Every row comes from one small tree of marks. The marks that hang from a mark follow it in brackets, in alphabetical order. Every link used is in the known rows. Which tree was each row made from?
(in the rows, 128 means zero)
Known rows:
C{H{L{D} U{R}}}: [118 127 136 107 157 128 153  82  62 129 160  74 118 168 143 121  60 156
 132 130 141 146  93 104 127]
L{H}: [ 97 134 127 104 131 129 140  86 153 192 103 170 115 144 124 111 141 129
 100  91 121 127 115 129  76]
R{L{D} P U{H}}: [154 120 126 147 109  96 115 120  89  84 189 125 122  42 122 150 101 108
 169 147 135 116 138 168 163]
P{R{L{D H Z} U}}: [143 108 126 155 123 181 117 196 152  49 130 150 129 120 141 120 140 110
  92 197 119 124 125 136 147]
D{L{H R}}: [ 97 115 126 128 123 180 147 156 178 201 130 134 131 171 117 106 204 132
  67 129 118 147  97 113 125]
L{D H{U} R Z{P}}: [123  71 134 146 107 222 140 179 163  77  57 172 154 201 119  81 166 100
  92 185 120 162 107 128 130]
R{P U}: [149 150 127 133 116  47 117  41 130 113 130 155 108  51 125 134  86 116
 155 120 134 107 128 182 107]
Z{L}: [134 168 114 111 149 113 131  64 159 182  89 189 101 122 124 117  88 132
  74 116 112 121 141 132  72]
U{H{C} R{P}}: [122 151 131  93 136  47 106 145  94 133 170 122 137 121 120 169 126 141
 229  75 157 132 162 111 121]
D{L{H R Z}}: [101 112 123 135 123 191 137 213 202 166 115 155 141 187 111  91 213 114
  98 141 108 144 106 112 122]
D{L{R} P}: [126 131 136 133 122 160 133 124 176 238 158  81 130 109 135 113 168 150
 111  96 114 115 123 125 147]
P{R{L{Z}}}: [139 149 116 143 134 180 138 179 160 113 101 145 114 116 138 118 149 129
 104 102 119 110 140 105 119]
Z{L{H{C}} P{R}}: [150 134 115 124 143 160  95 122 136 127  65 167 132 107 116 113 123 153
  49 167 129 163 178  73  93]
L{D{P{R}} H{C} Z}: [134 119 143 136 124 136  83 180 141 115 130 130 137 124 141 121 120 134
 108 168 121 121 150 118 121]
U{R{L{D}}}: [126 132 123 134 151 132 168 142 126 133 140 157 118 119 145 149 128 128
 115 131 129 113 129 119 139]
U{H{C L}}: [116 172 127  96 139  53 125  92  80 176 126  81 116 142 124 163 107 137
 193  50 134 133 166 101 117]
U{H R{L P}}: [118 120 117 108 130 137 128 179 103 133 198 110 140  90 121 150 154 132
 212  79 144 119 143 106 145]
H{C L U{R}}: [140 156 127 107 159  19 145  66  77  89 118  55 134 175 133 185 110 137
 182  86 142 127 144  99 132]
H{U{R{L}}}: [139 134 124 111 151 106 169 103 127 106 131  98 132 164 139 153 159 130
 161  79 132 112 119 115 128]
U{H{C} R{L}}: [119 151 123  93 156  77 137 171  94 133 153 112 137 148 127 173 173 142
 225  65 142 126 178  92 132]
U{H}: [108 161 134  87 130 114 140 103 142 209 129 126 108 157 134 130 124 132
 175  43 131 128 139 123  98]
D{L{H{C U} R} P}: [128 107 142 122 124 118 113 119 141 174 159  45 160 164 122 130 207 151
 123 114 122 132 125 116 148]
H{C L}: [128 181 120 123 147  29 138  49  84 157  86 111 107 110 124 163  90 137
 138  76 128 121 161 114 102]
U{R}: [113 154 129 101 151 103 159 112 156 173 121 154 113 148 143 139 124 136
 152  84 135 118 126 121 102]
R{L P}: [138 140 110 147 122 110 138  87 108 138 133 153 113  32 112 133 125 125
 115  88 126  99 132 136 110]
H{L{D R{P} Z} U}: [136 103 124 161 103 149 129 137 108  51 114 110 137 147 117 123  94  99
 107 167 125 131  88 148 158]
H{L}: [117 160 119 121 136 104 151  55 117 186 106 108 103 107 130 135  85 129
 118  72 120 117 127 117 104]

Which tree is each row?
[113  73 132 150  94 185 116 182 146  51 111 176 151 176 109  95 151  94
  86 195 126 140  74 159 129]  L{D H{U} R{P} Z}
[121 117 113 114 129 149 119 228 124  99 187 125 151 106 113 137 162 116
 239  92 135 116 152 103 141]  U{H R{L{Z} P}}
[ 81  96 135 132 113 193 144 145 149 162  99 203 121 175 127 101 148 121
  36 169 123 144  89 152 117]  L{D H R}
[122 133 134  93 147 108 134  76  86 128 161 113 122 139 128 107  99 160
 161  96 150 134  96 121  90]  C{H{U{R{P}}}}
[130 117 127 112 136  64 106 156 125  38 121 138 162 177 109 138 160 113
 192 131 137 128 134 117  99]  L{H{C U{R{P}}} Z}
[116 119 123 128 154 103 147 160 103 107 139 161 135 133 130 158 156 131
 115 153 133 126 143 109 132]  U{R{L{D H{C}}}}
[144 140 123 158 132 187 141 190 152  99 110 153 109 113 146 122 123 124
  70 143 119 115 128 113 137]  P{R{L{D Z}}}
[121 136 120 135 134 170 134 117 154 152  82 221 109 151 127 110  94 124
  15 185 114 136 116 153 111]  Z{L{D R}}
[131 116 127 144 115  80 104 139 134 112 149 131 143 108 103 136 189 126
 110 174 132 145 121 144 144]  D{L{H{C} R{P U}}}
[156 136 114 151 119  71 126  72 107  85 144 144 118  19 117 140 120 112
 149 126 128  96 139 171 128]  R{L P U}
[140 134 140 108 114 145  89 106 121 170 191  17 131  87 155 139  91 152
 189  89 132 113 152 124 162]  D{P{R{U{H{L}}}}}
[125 126 127 138 104 110 122  93 138 107 114 179 122  92 120 118 126 115
 125 143 135 119 112 189 124]  L{R{P U}}
[139  85 135 132 132 174 144 169 159  70  97 143 156 186 128 105 138 106
 144 175 127 153 120 102 126]  L{D H{U{R}} Z{P}}
[141 140 147 135 122 154 121 100 146 189 147 115 102  89 166 126  72 151
  76 122 127 109 123 134 137]  L{D{P{R}}}
[134 134 136 143 120 156 121  89 110 182 159  62 108  73 156 138  51 148
  79 124 124 113 125 115 155]  H{L{D{P{R}}}}
[143 137 145 117 123  88 100 135 143 186 182  48 144 122 132 142 176 147
 200 108 127 126 159 138 171]  D{L{R{U{H{C}}}} P}
[140 101 109 151 111 117 100 149 132  44 143 167 149  53 102 112 157  94
 169 162 116 105 136 161 117]  R{L{H Z} P U}
[119 114 122 122 132 196 139 121  94 117  79  93 139 167 114  69 116 144
 148 117 126 157 117 101 110]  C{H{L{R Z{P}} U}}
[123 164 133 112 136  58 127 103  71 160 133  91 110 138 131 169  79 131
 162  91 136 139 156 109 134]  U{H{C L{D}}}
[107  75 137 141  95 170 125 122 120  93 129 162 139 158 115 111 141 115
  50 182 137 143  65 162 135]  L{D H{U} R{P}}
[108 132 128 129 133 117 136 150 151 179 115 133 132 171 112 127 209 137
  83 131 123 151 122 109 122]  D{L{H{C} R}}
[110 115 131 125 134 180 142 129  87 103 110 108 125 192 127  85  89 135
 112 152 125 148  87 130 120]  C{H{L{D R Z} U}}
[108  72 144 132 103 204 114 176 165 107 123 130 158 194 130  89 157 111
 111 171 112 124  94 155 137]  L{D{P} H{U} R Z}
[127 132 129 151 124 110 109 152 101 117 103 114 137 116 129 134 100 124
 134 152 117 116 157 136 150]  H{C L{D{P} R Z}}
[147 132 154 119 115 142  99 115 137 160 183  80 114 100 167 135  75 144
 143 130 134 117 135 148 161]  L{D{P{R{U{H}}}}}
[139 121 124 143 116 164 135 150 181  91  41 190 138 133 121  88 156 102
 164 148 118 136 154 157 121]  L{R{U} Z{P}}
[181 148 128 154 133 145 130 162 196 121 108  97 124 107 136 111 145 124
 139 140 119 145 153  96 146]  D{L{Z{P{R{U}}}}}
[147 120 120 151 117 134 102 102 136  85 119 213 118  91 118 116  74 111
  49 233 124 131 119 189 132]  Z{L{D R{P U}}}
[133 138 134 142 132  69 147  76  71  84  84  92 124 184 131 165 104 126
  90 140 134 140 118 136 150]  H{C L{D R} U}
[134 147 133 107 123 134 111 123 125 128 156  64 117 132 149 145  98 138
 161 104 139 134 137 121 151]  P{R{U{H{L}}}}
[135 119 119 151 133 123 145 141 106 107 168 159 123  58 130 150 112 125
 116 143 137 111 121 128 147]  U{R{L{D} P}}
